In the rows, 128 means zero.
Known rows, with every step that occurs
S/A/X/K/U/H: [ 75  92 129 117 153  99 109 134 171 152 176 137 102 123 107  81 138 113
 112 121 118 167]
Y/D: [144 163 107 177 195 163 151 119 133  83 128  96 161 128 121 167 163 179
 140 147 138 134]
X/K/U/H: [121 112 140 172 146 125 114 157 105  96 173 102 102 164  89  69 124 156
 155 132 108 154]
A/D/Q: [156 104 134 126  65 123 141 130 118 164  82 142 160  89  76 133 106 130
 147 150 136  87]
Q/D: [130 169 110 151 125 153 152 110 140  66 141  77 167 110 149 148 134 172
 103 111 121 122]
Y/D/A/X/K: [108 153  83 124 209  69 145 106 131 147 171 108 140  96  93 164 159 148
 148 162 136 112]
Q/D/K/U: [142 145 124 154 117 168 188 101 105 113 116 127 125 109 148 176  79 144
  99 120 127  64]
J/K: [130 183 122 125 182 178 164  75  87  78 126 128 135 157 133 162 164 194
 128 123 122 173]
U/H: [135 148 138 141 135 165  85 135 134  59 132 123 137 138  99  91 175 175
 130 131 120 173]
A/U: [121 155 139 168 157 129 111 138 116 116 103 116 166 179 125 123 127 147
 130  89 127 184]
Q/D/K: [136 192 125 145 118 149 174  85 106  81 124 119 149  77 129 180 115 165
  99 132 126  91]
D/Q: [160 136 140 152 117 149 137 131 118 109  96 148 149 140  81 135 134 155
 127 142 131 136]
D/K/U: [142 141 148 172 136 178 178 105  79 133  97 157 117 156 130 168 110 149
 133 127 130 115]
H/U/A/D/K: [145 156 125 116  47 109 148 124  97 125 100 156 143  81 130 178  95 103
 107 172 139  93]
D/A/U/H: [137 123 115  88 135 146  60 135 125  99  78 167 131 128  88 103 137 147
 111 131 147 168]
X/A/U/H: [ 80 110 128  92 174  85  22 171 155 113 137 111 153 139 116  45 154 106
 140  96 123 216]
H/U/A: [143 162 118 148 106 139 125 151 134  52 128 118 148 164 153 150 143 135
  93 145 130 175]
K/U/A: [149 118 147 157 134 182 128 146 143  95 129 116  98 195 185 118 150 129
 125 112 126 163]
A/X/K/U: [ 87 121 140 176 170  73 146 141 122 171 192  95 126 185 126 103 122 123
 157  90  99 140]
Y/D/A: [158 148  80 128 181 179 154  94 122  94  93 131 149  99 116 196 166 181
 128 175 163 119]
J/K/U/A/D: [144 107 124  86 118 173 153 108 117 139 123 133  85 145 183 136 117 120
 135 127 128 111]

Rows
[139 110 140 144  83 151 182 101  76 188  84 153 131 107 125 164  80 123
 153 134 134  64]  A/D/K/U
[ 75 129 124 120 181  84  77 148 133 140 126  96 177 157 146  93 145 109
 147  80 127 219]  X/A/U
[168 103 118 101  28 101 125 168 137 129  90 152 149  96 100 144  82  89
 102 176 143  89]  H/U/A/D/Q
[136 125  89  68 115 136  71 133 155  79  99 138 138  82 106 112 107 143
  76 126 145 116]  Q/D/A/U/H
[155  68 147 134  67  85 141 169 118 177 141 122  88 121  99  92  77  85
 159 157 124  86]  X/K/U/A/D/Q
[169 107 146 104  57 123 113 147 148 140 101 141 124  94 113 113 126 102
 134 155 136 102]  U/A/D/Q
[139 137 137 129 192 125 135 134 167 154 154 153  84 133 164 161 137  86
 118 136 132  75]  Y/D/K/U/A/X
[114 161 151 125 151 111  89 136 181 110 170 112 123 163 173 104 194 113
 119  95 110 176]  U/A/X
[100 108 110 126 156  88 150 117 111 182 157 128 113 158 120 132 123 124
 146 120 122 125]  D/A/X/K/U
[ 99 109  86 104 137  80 160 114 138 163 174  99 120 110 136 142  91 119
 112 113 120  75]  Q/D/A/X/K/U
[ 89 131 125  90 109  86 133  95  93 181 115 122 163  55 126 136 137 106
 170 135 132 125]  X/A/D/K
[121  95 128 119  72 176 198  72 106 196  54 181 128  64 138 190  88 115
 115 148 157  93]  S/A/D/K/U
[ 91 106 143 145 162  75  91 164 143 144 204 109 104 166  96  55 131 121
 152 106  95 137]  A/X/K/U/H
[125 138 164 125 143 127 123 127 147 157 148 164  80 162 173 133 138  84
 117 107 117 117]  D/K/U/A/X
[113  78 118  78  91  77 108 140 135 186 107 121 170  69  96 103 126  91
 163 139 136 121]  X/A/D/Q
[124 139 142 138 149 131  57 160 138  90 116 133 144 159  94  73 136 145
 123 103 124 181]  A/U/H
[145  87 139 131  80 155 132 145 141 150 119 111 110 147 179 113 120 103
 144 117 130 113]  K/U/A/D
[119 113 150 131 150 131 104 153 182 141 162 124 100 197 192 103 156  93
 120  84 112 148]  K/U/A/X
[155 145 137 131 107 169 160 118 136  87 133 127  86 114 186 158 100 115
  86 126 128  82]  Q/D/K/U/A
[103  88 114  96 148  91  96 139 131 155 168 144  92 138  90  84 134 123
 139 133 120 124]  D/A/X/K/U/H
[146 159 153 120  77 131 137 102 108 136 112 144 116  80 144 147 140 116
 142 150 132 111]  U/A/D/K
